What can hang from each mark
k_630: k_148
k_277: k_206 k_361
k_148: k_142 k_224 k_277 k_810
k_224: k_206 k_361
k_361: k_224 k_277
k_142: k_148

Every row comes from one small tree of marks. The marks that hang from a mark follow it in brackets, in the order of their numbers. Every link used is in the known rows. Which tree was each row made from?
In the rows, 100 means zero.
Known rows
k_142{k_148{k_277 k_810}}: 112	68	63	82	146	93	84	71	105	89	71	74	45	88	98	96	108	75	93	85	105	122
k_142{k_148{k_277}}: 110	89	72	81	139	96	89	79	98	89	87	97	70	109	90	101	102	71	100	78	96	112
k_142{k_148{k_224 k_277{k_361}}}: 109	79	49	43	149	97	82	75	109	112	81	95	56	116	70	85	105	60	91	90	90	127
k_142{k_148}: 101	98	60	62	131	108	104	86	84	94	99	115	89	101	91	102	103	90	109	87	117	114
k_277{k_361}: 101	79	66	61	94	119	84	96	80	127	108	128	52	103	78	102	89	89	87	91	129	112
k_142{k_148{k_224 k_277}}: 113	94	65	68	165	86	89	83	114	98	74	86	80	109	91	93	121	60	96	88	87	111
k_361{k_277}: 107	103	81	105	107	106	71	95	83	121	102	101	71	111	86	103	107	70	85	86	110	92
k_277{k_361{k_224}}: 124	82	64	47	106	94	78	111	86	138	100	134	65	119	69	93	96	81	81	101	124	119
k_361{k_224 k_277}: 130	106	79	92	118	78	65	108	89	130	96	106	84	128	78	95	113	62	79	95	106	100
k_142{k_148{k_277{k_361} k_810}}: 108	53	46	55	129	105	75	63	99	104	76	84	22	92	77	88	92	77	87	88	108	136
k_630{k_148}: 104	95	70	68	125	89	98	111	74	123	105	111	97	94	96	100	104	96	109	95	131	96
k_224{k_206 k_361{k_277}}: 73	113	65	102	89	127	54	82	47	138	115	117	61	118	67	106	89	54	95	78	96	113
k_277{k_206 k_361{k_224}}: 104	85	68	49	106	102	74	118	76	133	80	146	66	106	55	75	102	97	83	93	119	143
k_142{k_148{k_224{k_206} k_277 k_810}}: 87	82	56	74	170	89	83	73	97	93	60	65	62	86	97	89	125	63	98	96	80	127
k_630{k_148{k_142 k_810}}: 97	91	61	82	142	69	93	88	83	126	72	84	77	81	144	88	107	97	94	98	156	112
k_148{k_277 k_810}: 118	66	88	105	123	93	71	89	106	107	74	75	32	86	106	103	110	73	77	89	112	104
k_361{k_224{k_206}}: 99	106	81	80	121	88	85	119	68	117	99	127	95	110	86	100	109	82	94	97	106	112
k_148{k_142}: 96	113	85	102	121	93	91	90	87	114	86	116	80	106	136	103	103	85	84	87	140	103
k_148{k_142 k_277{k_361} k_810}: 104	67	71	95	119	88	63	65	104	122	63	84	13	99	123	89	92	70	66	87	131	126
k_277{k_206 k_361}: 82	81	69	62	95	130	79	103	69	123	86	139	54	90	63	86	97	104	90	84	122	134
k_224{k_206}: 78	104	83	94	108	114	91	102	62	109	107	122	82	95	94	110	101	88	99	88	109	104
k_148{k_224{k_206} k_810}: 83	86	68	79	140	101	86	98	82	116	75	86	67	76	108	98	128	81	90	108	108	112
k_630{k_148{k_142 k_224{k_206} k_277}}: 75	118	75	95	168	57	83	90	84	124	68	84	100	108	130	85	119	63	98	90	102	107

Write each row's tree
101	116	78	98	115	84	65	108	66	126	99	112	90	125	74	97	111	63	86	95	89	108 -> k_361{k_224{k_206} k_277}
106	80	44	49	166	95	97	82	104	104	68	79	75	81	101	90	127	83	98	106	118	122 -> k_142{k_148{k_224 k_810}}
93	95	55	77	138	97	68	75	97	143	62	93	47	96	133	91	113	60	74	97	145	124 -> k_148{k_142 k_224{k_361} k_810}
83	107	101	121	128	90	72	89	93	104	53	111	63	101	121	85	109	81	79	69	113	123 -> k_148{k_142 k_277{k_206}}
96	90	64	55	105	99	77	108	62	133	106	138	71	115	66	93	93	83	89	101	108	127 -> k_277{k_361{k_224{k_206}}}
80	106	69	95	89	131	51	90	60	137	90	125	55	107	56	89	98	69	87	71	106	127 -> k_224{k_361{k_277{k_206}}}
79	70	74	95	120	97	59	71	94	120	43	96	13	86	109	72	100	86	69	81	124	149 -> k_148{k_142 k_277{k_206 k_361} k_810}
108	109	82	92	118	86	60	116	79	126	74	119	85	114	64	80	121	77	82	88	101	124 -> k_361{k_224 k_277{k_206}}
101	104	83	101	145	60	83	89	91	120	77	91	84	109	132	92	100	75	93	82	127	102 -> k_630{k_148{k_142 k_277}}
102	89	26	56	144	107	62	61	90	133	77	75	53	103	75	84	114	48	91	94	106	131 -> k_142{k_148{k_224{k_361{k_277}} k_810}}
94	75	60	67	173	90	79	81	109	94	36	74	56	76	87	72	136	79	92	89	91	142 -> k_142{k_148{k_224 k_277{k_206} k_810}}
103	77	39	43	142	93	77	96	82	153	83	86	64	83	92	88	113	73	99	104	137	117 -> k_630{k_148{k_224{k_361} k_810}}
111	49	56	61	124	85	72	87	90	133	83	78	28	86	83	85	93	83	90	95	122	119 -> k_630{k_148{k_277{k_361} k_810}}
115	72	56	67	172	83	84	74	120	98	56	61	56	89	100	89	128	63	89	97	97	121 -> k_142{k_148{k_224 k_277 k_810}}
130	55	44	42	142	77	69	78	105	114	70	89	34	109	69	77	98	67	81	97	103	146 -> k_142{k_148{k_277{k_361{k_224}} k_810}}
95	58	67	67	135	104	59	90	105	126	45	87	19	78	73	71	120	79	72	93	101	141 -> k_148{k_224 k_277{k_206 k_361} k_810}
106	72	62	81	146	79	63	69	118	131	49	74	23	99	125	81	113	59	63	97	122	126 -> k_148{k_142 k_224 k_277{k_361} k_810}
97	95	55	68	169	60	92	92	99	132	58	73	85	82	145	81	127	84	91	107	149	112 -> k_630{k_148{k_142 k_224 k_810}}
107	110	88	106	154	72	76	87	119	118	60	88	72	115	138	95	120	55	73	88	112	100 -> k_148{k_142 k_224 k_277}
100	97	47	43	134	97	83	104	76	153	100	110	90	102	81	92	107	68	105	97	128	107 -> k_630{k_148{k_224{k_361}}}
104	84	73	101	149	57	78	79	98	119	61	67	58	90	142	87	107	77	87	89	135	111 -> k_630{k_148{k_142 k_277 k_810}}
86	85	92	120	135	85	66	79	98	104	36	87	39	81	130	80	115	84	73	77	123	134 -> k_148{k_142 k_277{k_206} k_810}
85	84	70	73	126	105	69	92	87	126	89	104	50	108	75	93	105	59	83	94	82	115 -> k_148{k_224{k_206} k_277{k_361}}
100	80	29	39	148	113	83	71	93	124	77	92	56	89	88	89	112	65	98	96	121	134 -> k_142{k_148{k_224{k_361} k_810}}
71	105	68	94	153	85	85	83	85	117	58	86	73	83	146	91	127	77	83	102	125	118 -> k_148{k_142 k_224{k_206} k_810}
64	104	53	84	136	102	69	71	73	138	67	97	55	91	129	90	111	61	83	95	128	131 -> k_148{k_142 k_224{k_206 k_361} k_810}
109	71	64	62	116	90	76	95	83	134	102	103	55	106	72	91	86	78	96	88	113	110 -> k_630{k_148{k_277{k_361}}}
69	120	33	66	136	117	67	69	61	128	99	104	84	121	61	89	107	45	106	86	79	129 -> k_142{k_148{k_224{k_206 k_361{k_277}}}}
106	93	50	57	149	103	73	73	102	119	83	99	63	118	76	93	105	42	96	81	92	123 -> k_142{k_148{k_224{k_361} k_277}}
107	83	88	119	136	77	71	74	108	108	57	73	36	93	144	96	107	70	70	84	128	110 -> k_148{k_142 k_277 k_810}
